Each row was made from one walk, in order. Every step used is in the known rows, and no mark comes twice. Write each row's walk.
In the rows, zero is written as 128.
Known rows:
zuba > reliv > teboz: [113 111 110 118  86  94 114  97 107  72  76 120 117 117  95  86 121  85
 126 125 152 115 141 139 129 136 139 107 166  89 162 114 145 132 123  85
 148 164 126 140 146 115 119 122 143 112 190 116 163 145 156 130]
mokir > teboz > reliv: [134 137 125 117  88 158  89 187 174  96  82  87 140 134 100 164 149  68
 100  87 123 133 108 161 183 106 114 116 103  87 139 138 137 114 141 175
 154 117 147 134 138 143 119 116 153 112 163 134 140  99 115 138]
gotofar > gakov > sarodot > tedi > mokir > teboz > reliv: [133 131 159 103 130 169 125 167 119 129 101  84 148 141  70 188 151  72
  79  94 130 121 107 200 179  64 150 130 153 159 120 141 112  91 140 183
 151 115  74 113  87 144  26  97 202 122 181  71  98 109 113 129]
tazu > mukitan > sarodot > gakov: [111 148 157 100 148  82 122 139  96 128 116 130 132  76  78 120 145  65
 115 114 109 115 121 117 172 178 137 132 169 149  92 107 112 100 154 117
 114  92  96  49 138  91 110 131 127 106 102 120 146 117 171 115]
teboz > tazu > mukitan: [ 96 132 117 119 120 111 117 139 122 134  87 130 178 100  89 144 133 109
 160 110  81 134 110 123 124 100 110 141 140 129 124 134 154 115 140 156
 111  99 142 115 124 111 148 171 124  58  77 141 171 105 152 112]
gakov > sarodot > tedi: [119 156 159 117 125 132 152 129  97 142 139 141 166 133  94 138 111  97
 110 138  94 161 106 173 150  83 163 111 163 139 161 160 129 151 140 132
 120  96  62  92  98 131  65  83 143 123 160  48 125 130 136 116]
zuba > reliv > teboz > mokir > tedi > sarodot > gakov: [ 60 111 131  91  98 105 102  99  78 117  82 131 120 100  84 133 112  50
  73 162 146  86 130 145 134 122 132  63 179  72 150 127 120 108 173 122
 162 170  80 115 182 122  66 101 173 163 237 106 118 107 153  98]
reliv > zuba > teboz > mokir: [ 94  87 154 115 129  68  95 133 142  68  98 111  94 105  79  79 136  88
 112 113 125  99 149 110 131 180 135 137 151  55 115 122 106 150 119 122
 147 190 169  97 122 112 111 134 129 128 152 151 126 111 146 107]
zuba > reliv > teboz > mokir: [ 97 111 115 119  79  93  88 111 117  68  63 103 128 103  86  96 136  75
 110 145 141 120 139 113 118 123 138  96 169  68 170 143 139 127  97 104
 162 179 128 132 149  88 114 131 146 116 199 122 167 107 144 131]
tedi > mokir: [127 123 143 141 132 147 161 127  84 131 109 106 137 110 148 129 127 142
 154 125 174 101 133 147 108 101 136 154 124 165 105 127 128  93 134 134
 131 169 106 130 125 126  91 143 148 144 126 155  99 116 137 119]
gakov > sarodot: [121 145 153 129 139 142 138 136 109 126 125 133 134 123 121 137  98  86
 139 131  98 120 116 158 153  93 149 133 133 135 140 152 131 114 116 116
 123 121  89  98 112 137  85  94 152  99 124  82 121 120 124 114]
tazu > mukitan > sarodot: [112 151 159 137 145  95 132 130 105 129  97 117 141  90 105 118 146  76
 145 123 126 111 116 113 163 167 132 139 132 147 122 100 145 100 125 117
 121 112 115  68 143  82 127 137 128 119  86 114 160 113 154 115]
gotofar > gakov > sarodot > tedi > mokir > teboz: [123 116 166 118 156 171 141 130  99 128 137 110 136 156  85 181 138  85
  89 116 134  98 134 189 154  63 162 129 163 168 119 140 100 107 147 172
 151 106  61 124  89 147  30 105 196 120 161  96 106 128 126 138]
mukitan > tazu > teboz > reliv > zuba: [103 113 149 116 136  36  87 139 181 132  55  90 147  98  52 134 185  64
  62  68 119 119 152 109 180 136 113 171 130 108 107 111 144 118 132 168
 138 134 174 107 101 158 146 128 114  94 105  95 148 137 116  88]
dige > gakov > sarodot > tedi: [141 165 154 129 164 126 126 110  76  95 166 147 152 124  83 133  98 120
  87 141 101 149 111 158 147  87 189  88 167 137 142 169 111 129 123 171
 134 108  87  85  85 156  96  60 167 123 154  73 151 113 134 140]
mukitan > sarodot > tedi > mokir > teboz > tazu: [127 132 206 130 100 164 152 131 120 117 105 130 199 113  81 121 170  99
  98 142 155 100 116 162 162 124 152 109 139 136 133 149 145  93 159 181
 163 111  89  81 123 148  78 154 138  98 157 142 100 130 180 126]
mokir > teboz > tazu > mukitan > sarodot > gakov > gotofar: [115 135 144 105 112 155  94 154 135 103 116 147 182 103  43 169 146  28
 119 105  87 110 140 128 177 110 139 122 145 118  87 154  94  84 149 177
 116  57 114  69 135 146  88 143 147   5 102 153 160  81 166 129]
gakov > dige: [112 110  94 117 127 112 119 122 135 130 111 140 142 163 131 147 145 117
 143 137 118 124 116 131 117 107 118 114 136 136 157 150 124 129 134 158
 115 163 108 124 133 134  87 120 133  98 107 114 108  99  90 154]
teboz > tazu > mukitan > sarodot > gakov > gotofar: [119 149 142  94 123 122 108 137 106 130 111 155 193  54  42 138 148  67
 142 126  82 128 123 106 156 141 133 132 160 146  81 148 100  82 127 142
  97  75  98  40 118 122  92 148 125  13  77 123 139  76 168 102]
reliv > teboz > tazu > mukitan: [ 78 138 107 106 107  86 110 137 129 113  70 136 163  78  80 126 121  85
 150 109 109 108 145 126 120 101 128 156 155 125 133 120 136  99 153 125
 129 132 137 113 125 118 148 165 172  59 111 134 167 124 180 129]
gakov > sarodot > mukitan > tazu > teboz: [100 141 186 125 145  76 147 130  84 127 132 146 152 128  81 156 138  51
  92 122  71 120 119 138 149  61 160 144 166 141 140 134 152 133 158 132
 110  64  75 101  66 156  95 101 165  54  83  64 166 157 133  86]
mukitan > sarodot > tedi: [140 154 182 121 119 118 144 111 128 139 134 146 164 113  86  96 172 110
  85 153 140 142 115 133 165 173 148  90 148 136 142 124 140 130 138 134
 138 102  85  74 122 125  97 119 111 144 156  84 113 142 157 127]
tedi > sarodot > mukitan > tazu > teboz > reliv > zuba: [ 88 127 180 110 124  59 139 145 106 120  91 120 176 112  97 158 166  33
  81  91 100 106 120 133 160 131 124 146 145 152  91  95 158 118 181 150
 137 123 108  92  90 167 107 139 159 139 148  69 131 149 104  66]
teboz > reliv: [143 148 116 100  89 127 106 168 149 125  74  83 153 102  99 137 146 109
 116 101 119 156  95 147 164 133 104 125 119 106 134 134 138 112 115 143
 136 142 137 114 134 120 126 119 133 135 150  98 123  94 114 119]
dige > gakov: [146 141 125 138 170 123 105 114 103  85 158 133 121 120 113 123 110 142
 101 128 133 119 132 112 128 123 157 104 138 129 111 144 113 108 117 164
 140 128 144 113 108 154 151  96 151 121 126 147 157 109 126 145]
tedi > mokir > teboz > tazu > mukitan > sarodot > gakov: [ 98 125 181 116 125 144 130 159 100 101  88 113 171  84  72 145 146  60
 129 104 140  72 134 160 159 108 137 143 149 147  83 146 127  54 178 175
 140 111  93  81 132 133  87 167 162  55 114 188 116  96 188 119]
reliv > zuba > teboz > mokir > tedi > sarodot: [ 62  94 173 119 137  86 115 114 112 110  98 130  96 116 101 115 116  70
 111 131 143  59 134 136 136 163 125 105 136  64 117  94 111 133 161 137
 153 198 130  88 156 137  78 112 154 191 175 128 100 104 138  70]
mukitan > tazu > teboz > reliv: [118 128 141 126 135  61  92 137 173 162  64  91 158 103  63 147 183  71
  74  93 128 130 138  95 179 105 115 149 123 111 120 111 156 115 130 174
 141 112 147 122 122 156 155 120 126  77  92  94 151 129 112  93]
teboz > mokir > tedi > sarodot > gakov: [ 60 132 152 106 142 143 110 127  93 184 130 131 135 108 113 185 115  88
  78 168 121  89 122 135 137 108 113  75 148  98 118 144  97 105 185 167
 148 136  80 108 173 125  74 111 163 186 178 119  86  76 124  82]
gotofar > gakov > sarodot: [134 118 151 111 169 142 114 132 119 137 139 126 105 136  97 159 116  97
 101 118  97  95 128 148 154 108 130 139 148 155 110 134 111 102 118 129
 128 116  92 109  93 135  74 106 179 108 115  87 107 124 108 127]
tazu > teboz > reliv > zuba: [113 114 129  99 126  84  74 170 153  92  64  84 137 118  48 128 142  72
  87  51 136 127 118 154 168 152  92 193 118 107 113 134 150 105 133 150
 124 139 188 114  96 124 131 112 112 130 155  84 145 147 108 114]
gotofar > gakov: [140 106 126 109 169 130 109 120 135 146 139 120 100 146 103 155 143 139
  94 113 129 103 136 125 137 138 116 131 145 155  98 108 102 117 119 137
 130 118 127 139 110 131 111 131 157 129 126 126 112 133 110 141]
mokir > tedi > sarodot > mukitan: [ 81 149 159 118 124 143 168 106  51 167 149 154 137 148 148 174 106  97
 118 151 128  98  89 180 129  93 132  79 137 142 139  85 143 125 216 133
 121  91  58 121 137 154  71 110 171 201 159  99 114 134 133  79]
tedi > mokir > teboz > tazu: [109 109 149 142 106 184 138 151 127  99  89 110 165 127 118 150 133 108
 147 116 155  78 132 165 121  65 130 147 119 129 116 155 141  78 155 183
 157 135 125 140 130 160  98 165 162  71 126 195 112 110 149 128]

Write each row's walk:
[107 132 121 105 100 110 109 130 153 113  88 148 156  92  87 102 120 101
 123 126 124 102 146 131 117 108 127 141 155 106 129 137 128  93 148 125
 149 151 133 124 119 156 139 159 169  63 140 140 126 137 175 133] -> reliv > teboz > tazu
[ 91 117 137 145 117 162 136 156 106 103  71  98 173 114 113 171 133  88
 170  97 139  85 129 159 125  58 132 157 124 145 114 139 144  82 157 182
 140 122 126 131 133 130 104 170 162  64 103 193 147 100 152 121] -> tedi > mokir > teboz > tazu > mukitan
[140 150 165 141 160 162 142 126  70  74 146 127 153 133 102 160 102  96
  99 128 140 116 122 180 151  44 205 106 160 151 136 171 116  97 140 198
 150 116  74  98  85 172  68  70 195 114 159 120 152 108 137 145] -> dige > gakov > sarodot > tedi > mokir > teboz
[123 130 119  93  91  95  96 177 164  95  66  87 142  91  93 105 157  93
 104  69 117 144 112 164 164 175 101 152 123 109 115 131 131 116 122 133
 133 165 168 101 114 119 109 125 121 154 165 105 123 111 123 114] -> teboz > reliv > zuba
[111 159 177 127 126  89 165 124  94 134 139 143 162 112 110 140 143  68
 104 139  59 131 114 135 146  75 172 107 170 148 137 119 139 144 149 113
 118  79  58  93  79 156  81 113 166  65  90  82 146 133 146  86] -> gakov > sarodot > mukitan > tazu
[139 130 159  94 154 134 133 138  80 117 162 137 120 142  92 161 123  94
  92 123  77 108 113 158 139 100 144 127 177 169 116 125 110 120 145 112
 112  78  71 109  58 133  63 108 193 101 124  82 127 142 125 122] -> gotofar > gakov > sarodot > mukitan
[104 144 171 108  90 144 141 178 119  89  80  89 177 120  81 140 135  53
 108  85 127 135 109 229 173  77 165 150 144 135 141 159 131 110 150 165
 144 142  84  87  88 142  23  94 169 141 197  76 109 111 145 112] -> gakov > sarodot > tedi > mokir > teboz > reliv > zuba
[121 141 171 109 164  97 139 117 106 142 150 138 125 130  89 166 161  87
  72 124  67 106 130 127 151  88 152 111 181 163 109 104 112 124 141 123
 126  73  65 108  66 154  73 119 197  70  91  79 128 140 126 104] -> gotofar > gakov > sarodot > mukitan > tazu
[ 50 116 128  97 141 131 106 126  96 186 115 144 147 135 116 196 121  71
  90 173 111  95 107 140 132  91 108  61 149 103 137 160  95 106 188 190
 136 162  68 102 176 128  39 101 161 165 161 104  70  57  94 105] -> teboz > mokir > tedi > sarodot > gakov > dige
[ 99 129 150  96 109  37 115 150 134 106  89 109 158 109  50 126 193  65
  55  71  95 141 124 126 153 128 126 152 156 123 112 100 148 138 165 141
 120  90 149 109  63 146 121 130 135  90 114  92 169 158 136  88] -> sarodot > mukitan > tazu > teboz > reliv > zuba
[109 143 151 108 113  61 124 145 120 130  95 106 165 111  64 151 189  67
  71  98  97 150 110 112 153  95 130 130 156 127 127  99 162 127 159 155
 127  71 120 125  76 147 139 130 140  76  99  86 173 143 128  93] -> sarodot > mukitan > tazu > teboz > reliv
[112 149 153 127 114  78 156 113 119 136 141 139 152 114 116 136 182 112
  91 138  90 140 127 108 123 107 152 100 171 138 127  93 137 159 165 125
 128  73  93 125  91 153 125 143 143  84  87 128 155 140 148 101] -> sarodot > mukitan > tazu
[144 160 150 137 175 132 115 124  88  87 152 141 130 115 108 134  79 105
 110 129 103 117 119 143 152  94 174 108 147 136 127 172 118  95 105 155
 132 129 107  89  98 157 111  65 172 101 122 105 155  99 120 132] -> dige > gakov > sarodot
[ 85 142 169 124 112 155 160 151  78 119  89 120 205 123  79 174 119  60
 154 112 103 128 107 201 148  24 168 143 159 158 150 161 147 117 159 183
 126  90  61  99 100 131  54 127 170  72 133 100 147 103 155 107] -> gakov > sarodot > tedi > mokir > teboz > tazu > mukitan
[114 122 152 124  91 170 154 136 117 125 107 120 193 137  96 157 156 121
 115 125 149 128 122 178 123  59 149 121 146 135 137 155 137 124 171 201
 151 108 103 135 110 156  86 150 146 101 168 151 120 125 157 134] -> sarodot > tedi > mokir > teboz > tazu
[116 117 147 134 102 161 158 136 107 116 125 111 160 150 112 155 151 117
 112 126 178 130 131 178 128  72 166 122 142 147 136 135 128 135 170 181
 152 117  91 143 117 143  72 127 154 152 178 138 125 137 146 145] -> sarodot > tedi > mokir > teboz
[ 95 110 185  98 111  49 123 119 117  81  82 143 144  89  18  61 163  71
 121 102 110 114 127 133 152 198 152 133 178  88 116  90 140 151 154 138
 130 129 140  46 110 124 114 151 108  87 131 126 150 141 195  99] -> reliv > zuba > teboz > tazu > mukitan > sarodot > tedi
[104 105 150 145 168  66 114  96 154 160 103 123 137 131  86 147 166  92
  82 114 130 106 166  88 152 103 129 147 130 126 114 110 139 126 138 163
 138 105 144 137 118 163 157 128 125  75  77 112 155 155 120 102] -> mukitan > tazu > teboz
[ 95 121 120 135 104 143 103 154 145 100  87 120 168 137  87 182 129  68
 145  89  90 113 128 142 144  76 118 128 125 104 133 137 150 116 165 189
 135  74 155 133 135 134 142 157 147  48  97 171 179 113 150 130] -> mokir > teboz > tazu > mukitan
[106 155 163 127 122  92 143 123 101 138 107 126 169 105  79 123 164  85
 125 129 127 149 102 127 157 159 152 113 159 156 138 101 142 140 143 130
 117  86  92  61 124  80 112 129 115 145 113  83 165 124 157 120] -> tazu > mukitan > sarodot > tedi
[149 117 141 105  98  97 111 145 129  95  74  91 105  98  64 102 137  84
 132 106 135 129 104 129 163 154 132 111 134  64 130  98 139 137 123 130
 139 165 138 106 136 137 124 108 142 107 151 113 122 105 133 104] -> zuba > teboz > reliv
[ 57  89 170  90 147  76 101 120  96 113 120 139  82  99  73 111 115  59
  83 128 128  60 142 141 142 172 134 101 166  61  93 102  88 132 187 139
 147 185 114  79 155 148  66 105 153 179 193 130  86 107 155  73] -> reliv > zuba > teboz > mokir > tedi > sarodot > gakov
[ 56 143 171 136 129 107 143 103 103 193 112 126 161 112 130 190 158  79
  76 179 100 104 110 113 132  82 127  54 142 113 138 113 126 130 184 170
 153 115  70 112 152 141  86 127 171 167 130 106 125  84 121  60] -> teboz > mokir > tedi > sarodot > mukitan > tazu
[ 69  91 153 114 126  78  94 111 131 105  94 119  77 109  75  92 134  91
 104 120 135  84 139 129 127 157 126 109 146  31 131 105 105 152 150 132
 141 178 161 105 143 124  93 110 135 162 156 150 130 113 160  93] -> reliv > zuba > teboz > mokir > tedi
[ 68 111 134 124 159 121  81 122 124 159  96 104 121 139  70 165 123  89
  75 126 150  94 124 125 131  87 101 127 117  81 158 147 135 106 159 174
 131 109 149 135 136 103 118  95 131 144 132 107 152 119 115 108] -> tazu > teboz > mokir > tedi
[ 48 147 144 102 105 117 125 126  84 133 109 131 138 102 126 153 111  63
  97 164 131  82 118 147 113  87 136  93 159 109 150 115 113  99 198 122
 158 146  79 118 140 122  75 124 217 182 194 100 129 108 151 102] -> reliv > teboz > mokir > tedi > sarodot > mukitan
[165 149 105 141 163 149 104 103  93  88 164 145 143 114 111 149 115 130
 126 138 135 140 140 100 128 100 169 112 139 140  94 157  68 100  75 161
 113 115 132 102 102 163 111  80 155  87 111 127 169  69 112 144] -> dige > gakov > gotofar
[102 138 160 127 101 135 119 150 142 113  88 132 191 126  60 155 167  59
 108 114 100 122 111 143 172 106 140 106 146 109 147 136 156 119 168 196
 141  54 122  89 131 128 118 157 134  64 124 136 172 122 172 135] -> mokir > teboz > tazu > mukitan > sarodot > tedi
[100 134 131  95 145  72 117 134 100 128 108 143 143 105  78 132 151  55
 122 122 102 116 115 123 160 162 129 120 170 149 110 125 109 100 159 137
  98 116  83  51 146  95  78 120 126  84  90 108 130  96 137 135] -> tazu > mukitan > sarodot > gakov > dige
[ 85 107 146 131 127 105 101 104 114 135  99 114  85 113  76 116 127 100
 112 152 144  88 123 114 131 119 132  70 141  31 153 108 118 146 147 145
 150 148 132 115 165 117  99  97 149 136 138 138 132  87 150  96] -> zuba > teboz > mokir > tedi
[ 94 108 139 124 156 112  80 141 123 127  98 105 140 131  74 152 128  93
  88 119 135 111 133 100 126 105 105 154 122  99 135 168 135 103 120 163
 137 128 160 136 117  96 136 123 128 112 131 115 155 120 100 124] -> tazu > teboz > mokir
[ 83 135 154 131 141 153 150 102  93 182 127 148 124 142 152 176 100 101
 126 152 143  80 114 168 144 104 121  81 111 136 138  98 138 112 185 152
 136 132  80 122 175 163  86 106 159 204 153 102  96 119 119  78] -> mokir > tedi > sarodot
[130 154 181 135 192  79 119 111  65  87 157 148 145 121  62 153 117  72
  69 121  86 110 124 123 155  65 185 122 171 142 122 145 136 106 146 167
 120  75  93  92  57 178 120  70 178  56  81  93 194 136 131 109] -> dige > gakov > sarodot > mukitan > tazu > teboz
[ 64 132 152 135 135 156 118 115 108 188 110 125 145 122 143 183 114  93
 104 168 131  90 114 136 130  96 107  76 116 102 136 140 126 108 159 169
 155 155  95 120 173 114  84 118 159 198 162 105 103  74 103  83] -> teboz > mokir > tedi > sarodot
[ 48 108 176 120 179  73 100 100 126 205 109 126 140 108  73 197 154  47
  37 150 122  78 160  92 163  93 118 103 145 105 102 125 112 103 189 196
 152 113  93 111 155 164 105 112 148 125 117 100 110 108 118  65] -> mukitan > tazu > teboz > mokir > tedi > sarodot > gakov
[ 59 136 127 109 116 108  92 113 141 144  83 117 118  92 109 131 120  93
  91 151 151  91 147 134 121  92 122 107 146  76 161 133 105  98 161 130
 161 159 127 126 156 117  97 120 185 155 166 128 133 100 159 125] -> reliv > teboz > mokir > tedi
[119 131 145 129 115 140 173 120  88 143 122 116 164 124 122 131 151 150
 122 142 171 153 116 165 109  94 159 129 154 171 131 130 124 136 148 154
 137 136  84 125 105 121  76 124 134 161 165 111 107 134 140 126] -> sarodot > tedi > mokir
[103 130 161 133 114 139 104 156 150 102  83 129 171 117  75 151 150  51
 126 104 100  88 122 133 173 121 124 121 125 107 132 137 160  95 156 177
 143  76 139  90 142 126 137 160 141  47  97 166 168 106 164 128] -> mokir > teboz > tazu > mukitan > sarodot
[114 113 116 111  71 107 110 102 119  75  67 136 149 103  68  83 127  91
 124 127 130 115 135 139 114 123 132 105 164  78 165 135 163 119 122 111
 147 155 132 129 137 134 131 147 141  62 177 134 154 143 170 128] -> zuba > reliv > teboz > tazu
[101 123 181 135 151  82 165 114  78 147 137 152 161 139 122 177 143  56
 104 133 112  94 129 110 133  93 141 121 140 168 103  91 156 123 189 144
 133 100  76 115  99 169 124 138 162 122 120  77 141 159 109  78] -> tedi > sarodot > mukitan > tazu > teboz
[117 123 126 112  81 131  83 191 185  67  79  86 133 131  87 139 156  56
  93  55 118 119 124 171 187 142 113 139 110  83 123 130 129 117 145 168
 152 141 174 122 127 147 105 123 143 130 174 140 137 115 127 134] -> mokir > teboz > reliv > zuba
[107 128 157 126 142  62 139 113 108 134 130 139 147 129  82 149 173  87
  72 116 102 127 135  98 128  91 143 136 161 138 123 100 148 141 173 146
 116  61 116 132  75 154 140 134 140  71  82 107 178 172 142 101] -> sarodot > mukitan > tazu > teboz
